Known rows, with every step that occurs:
J, H, R: [ 2.71 -0.94  2.34  1.15 -1.16 -1.66  1.83  3.32 -4.11  3.16  0.43 -1.48
 -0.65  4.47 -0.60 -3.14  6.55 -3.81 -1.08]
R, T, H: [-0.10 -1.52 -1.94  3.41  3.57  1.35  0.17 -3.02  0.57 -0.08 -0.81  3.56
 -0.80  0.78  1.63  1.12 -0.14  2.52  0.41]
U, H, R, T, G: [ 0.24  2.35 -3.62 -0.79  3.86  3.20  1.10 -4.34 -4.02 -3.62 -2.49  6.05
 -0.68 -0.04  0.67  0.44 -0.05 -1.70 -3.12]
R, T, J, H: [-0.58 -3.48  3.08  1.51 -0.58 -1.46 -3.20 -2.78 -2.71  5.41  1.61  1.19
  1.35  4.94  2.88 -0.21  4.77  3.52 -1.35]
J, H, R, T, G, X: [ 0.23 -2.56  1.42 -1.09  0.67 -1.40 -2.85 -1.11  1.33 -2.22 -2.60  0.44
  2.71 -0.45  3.38 -0.72 -1.13  0.50 -0.24]
R, T: [ 1.91 -0.14 -2.16  1.60  1.54  1.91 -0.99  0.21  1.10  1.03 -4.20  1.80
  0.25  1.46 -1.02  2.15 -2.61  3.74 -0.11]
J, H, G, X: [-0.92 -3.39  2.07 -0.14 -5.80 -3.19  0.72  5.15  2.97  0.20  4.02 -6.01
 -0.26 -0.23  0.85 -1.89  0.97  1.48  3.19]
U, X: [ 4.62 -3.05 -0.58 -1.67 -0.62 -2.41 -0.54  0.26  2.92 -0.97  1.41 -4.44
  4.48 -0.31 -2.55  1.81 -0.08  0.87  0.14]
U, H: [ 4.27 -1.07 -3.06 -2.42 -2.37  0.48  1.68 -1.19  1.49 -0.04  3.34 -0.26
  0.21  0.28 -2.79  1.37  1.41 -2.30  2.28]
H, R: [ 1.47  0.41  0.40 -0.31 -0.76  0.24  1.22  4.15 -2.71  1.91 -2.19 -0.65
 -1.43  1.76 -3.56 -1.25  2.55 -4.07 -0.37]
J, H, R, T, G: [ 0.12  2.00 -0.95  0.75  3.95  1.06  0.59 -2.62 -5.64 -1.79 -1.94  4.15
 -0.11  2.23  1.91 -1.95  1.83  0.75 -4.16]
J, H, R, T: [ 1.40 -0.91  0.85  3.30  1.55  1.32  0.51 -0.01 -1.96  2.14 -4.42  2.69
 -0.67  4.09  1.68  0.69  2.47 -0.36 -2.41]
U, H, G, R, T, J: [-4.63  0.04 -1.27 -2.37 -0.28  3.25 -2.57 -4.65  1.30  1.30 -2.34  5.71
 -1.30 -0.05  1.81  3.90 -2.43 -0.01 -0.58]
T, G, X: [ 0.83 -1.85 -0.06 -4.23 -1.14 -2.89 -3.26  1.47  2.54 -2.78 -0.14 -3.03
  3.36 -2.79 -0.71 -1.71 -3.20  1.39  2.38]
J, H, G, R, T, U, X: [ 1.77  0.12  2.92  0.42  2.20 -0.64  0.95 -3.90  3.63 -2.49  1.51 -1.97
  3.35 -2.23  2.97  0.58 -2.40 -0.61 -2.09]
H, T, J: [-5.27 -0.28  0.56 -0.34 -3.14 -2.98 -4.31  1.72 -4.27  3.69  1.45 -1.07
 -0.25 -0.25 -1.33  3.00  5.67  1.56  1.65]
T, G: [ 1.42  2.35 -2.86 -3.21  1.44 -1.12  0.21  0.02 -4.03 -2.41  1.98 -0.30
  0.67 -0.03 -2.74 -3.34  0.14  2.26 -0.88]
H, G, R, T: [-0.16  2.91 -4.00 -0.74  1.42  2.70  0.79  1.02  4.00 -1.56 -5.81  2.60
 -1.96 -0.10  0.37  2.02 -6.01  1.93  0.04]
T, U: [ 1.97  2.08  3.72 -0.46  0.54 -0.76  0.05  0.48 -0.49  1.17  3.84 -3.17
  1.43 -2.27 -3.24 -3.75 -1.61 -1.42  0.47]
G, R: [ 4.71  1.75 -2.93 -5.93  0.16 -1.40 -1.43  2.84  4.95 -0.48 -4.20 -1.40
  1.76  0.23 -2.84 -0.96 -4.66 -0.68  2.38]
H, G: [-2.23  2.03 -1.98  0.67 -3.87  0.48  4.58  5.82 -2.20  0.22  3.98 -3.14
 -4.58  0.26 -3.82 -1.92  0.96  0.97  1.16]
G, R, T, H: [ 0.88 -0.18 -3.01  0.51  4.56  1.21 -0.60 -3.43  3.60 -1.78 -4.12  4.21
 -0.22 -0.06  2.78  1.24 -3.41  1.12  0.79]
J, H, G: [-1.05  0.61 -0.03  2.04 -4.20 -1.46  5.02  4.76 -3.31  1.39  6.43 -4.05
 -3.79  3.01 -0.89 -3.94  5.38  1.98  0.26]

Rows:
[ 3.43  4.03 -4.25 -7.25  2.63 -1.26 -0.95  0.13  1.48 -3.82 -3.39  0.70
  2.02 -0.73 -1.71 -2.57 -4.72  0.04  0.35] -> T, G, R
[-2.03  2.90 -0.93  0.21 -3.21  2.42  5.63  0.03 -1.26 -1.36  8.02 -1.35
 -4.19 -2.81 -2.42 -1.75  1.02 -3.44  1.00] -> T, U, H, G
[ 0.77  0.39 -0.16  2.38 -2.71 -5.67  0.70  5.16 -3.86  1.74  2.98 -4.95
 -0.15  1.91 -0.05  0.54  9.19  2.17  2.28] -> J, H, T
[ 0.59  1.91 -2.59  0.10  1.08  1.40  1.32  0.34  2.96 -0.67 -4.20  1.90
 -1.64  1.76  2.16  0.86 -3.02  2.59 -0.26] -> J, H, G, R, T
[-0.62  4.50  1.55  0.00  2.81  2.15  1.03 -1.39  2.26 -1.52 -1.53  1.29
 -0.67 -3.24  0.41 -1.42 -6.29 -1.08 -0.76] -> H, G, R, T, U
[-4.62 -1.43  2.11  0.71  0.45  2.41 -4.31 -2.37 -3.02  4.41 -3.92  4.97
 -0.68  2.09  0.52  2.79  0.87 -0.24 -2.15] -> H, R, T, J
[ 0.03 -3.29  3.75 -0.28 -2.32 -3.30 -2.47 -0.62 -3.71  5.71  4.76 -1.65
  1.68  4.86  0.74 -2.52  6.52  2.05 -0.22] -> T, J, H
[ 1.36  0.06  2.66  0.47  0.34 -3.58 -0.74 -0.48  0.99 -1.90  3.55 -5.66
  4.25 -4.26 -1.03  2.13  1.66 -1.16  0.46] -> H, T, U, X
[ 2.21  3.23  1.93 -1.10  3.91  1.27 -1.63 -2.61  3.65 -0.81 -3.23  1.42
  2.22 -2.74 -0.04 -0.89 -7.07 -1.07 -0.45] -> G, R, T, U
[-0.34  2.89 -2.50 -0.18  4.24  2.24  0.06 -2.26 -4.62 -2.85 -3.69  4.74
 -0.71  0.56  0.06 -0.54 -0.71  0.70 -3.64] -> H, R, T, G
[-2.45 -1.65  1.43 -0.07 -3.64  1.41  0.90 -0.46  5.39 -2.48  2.54 -1.41
 -0.70 -4.64  1.44  1.59 -3.92 -1.63  2.93] -> R, T, U, H, G, X
[-2.07 -2.22  0.46 -1.01 -5.46 -1.41  0.31  5.89  4.29 -0.34  1.73 -5.34
 -0.86 -2.50 -1.47 -0.37 -2.08  0.65  3.92] -> H, G, X
[ 1.31 -0.19 -2.12  1.49  1.46  3.97  1.07 -2.28 -0.04 -0.03 -4.72  4.96
 -1.31  1.19  0.30  3.72  0.02 -2.97 -1.45] -> U, H, R, T
[-0.60  3.54  2.44  1.43 -0.29 -2.83 -0.09  2.51 -2.59  0.21  3.63 -4.26
  0.28 -3.91 -2.27 -1.08  2.19 -1.02  1.83] -> H, T, U
[-4.80 -4.34  3.05  0.92 -4.73 -1.40 -1.66  1.35  2.23  1.47  2.10 -2.36
 -0.20  0.00  3.42  0.44  0.31  2.27  1.70] -> R, T, J, H, G, X
[ 2.77 -1.74  5.06  2.33  2.99 -0.78 -0.19 -4.50  1.17 -0.70  1.04 -1.37
  4.28 -0.88  2.32  0.72  0.59 -2.34 -3.34] -> J, H, R, T, U, X
[ 3.90 -1.26  3.37 -1.02  0.93 -2.03 -0.60 -2.12  2.59 -1.07  4.09 -4.66
  5.18 -3.13 -1.37  0.10 -1.52 -1.31 -0.63] -> T, U, X
[-4.80  1.08 -2.79  4.48  0.08  2.63  4.40  0.53 -1.71 -1.19  2.72  1.99
 -5.40 -0.26  1.03 -0.19  0.68  2.01 -0.06] -> R, T, H, G
[-4.03 -1.98  1.16  0.03  0.11  3.28 -3.68 -4.88 -2.23  3.49 -2.69  6.26
 -0.67  1.51  1.16  4.08  1.47 -2.20 -1.98] -> U, H, R, T, J
[-0.35 -0.35  0.17  1.62  1.18  0.30  1.70  1.31 -3.31  0.89 -0.52  1.56
 -2.41  1.13 -0.61 -1.70  3.74 -4.92 -0.19] -> T, H, R
[ 0.46  0.32 -0.77  2.33  1.99  2.96  0.14  0.81 -0.71  1.30 -6.53  3.34
 -1.35  1.94 -0.49  2.08 -0.94 -0.73 -1.78] -> H, R, T
[-4.06 -2.95  0.27  1.92 -2.38  0.10  0.60  1.65  4.31 -1.91  0.73 -1.42
 -1.71 -2.82  2.15  1.11 -2.56  1.33  3.07] -> R, T, H, G, X
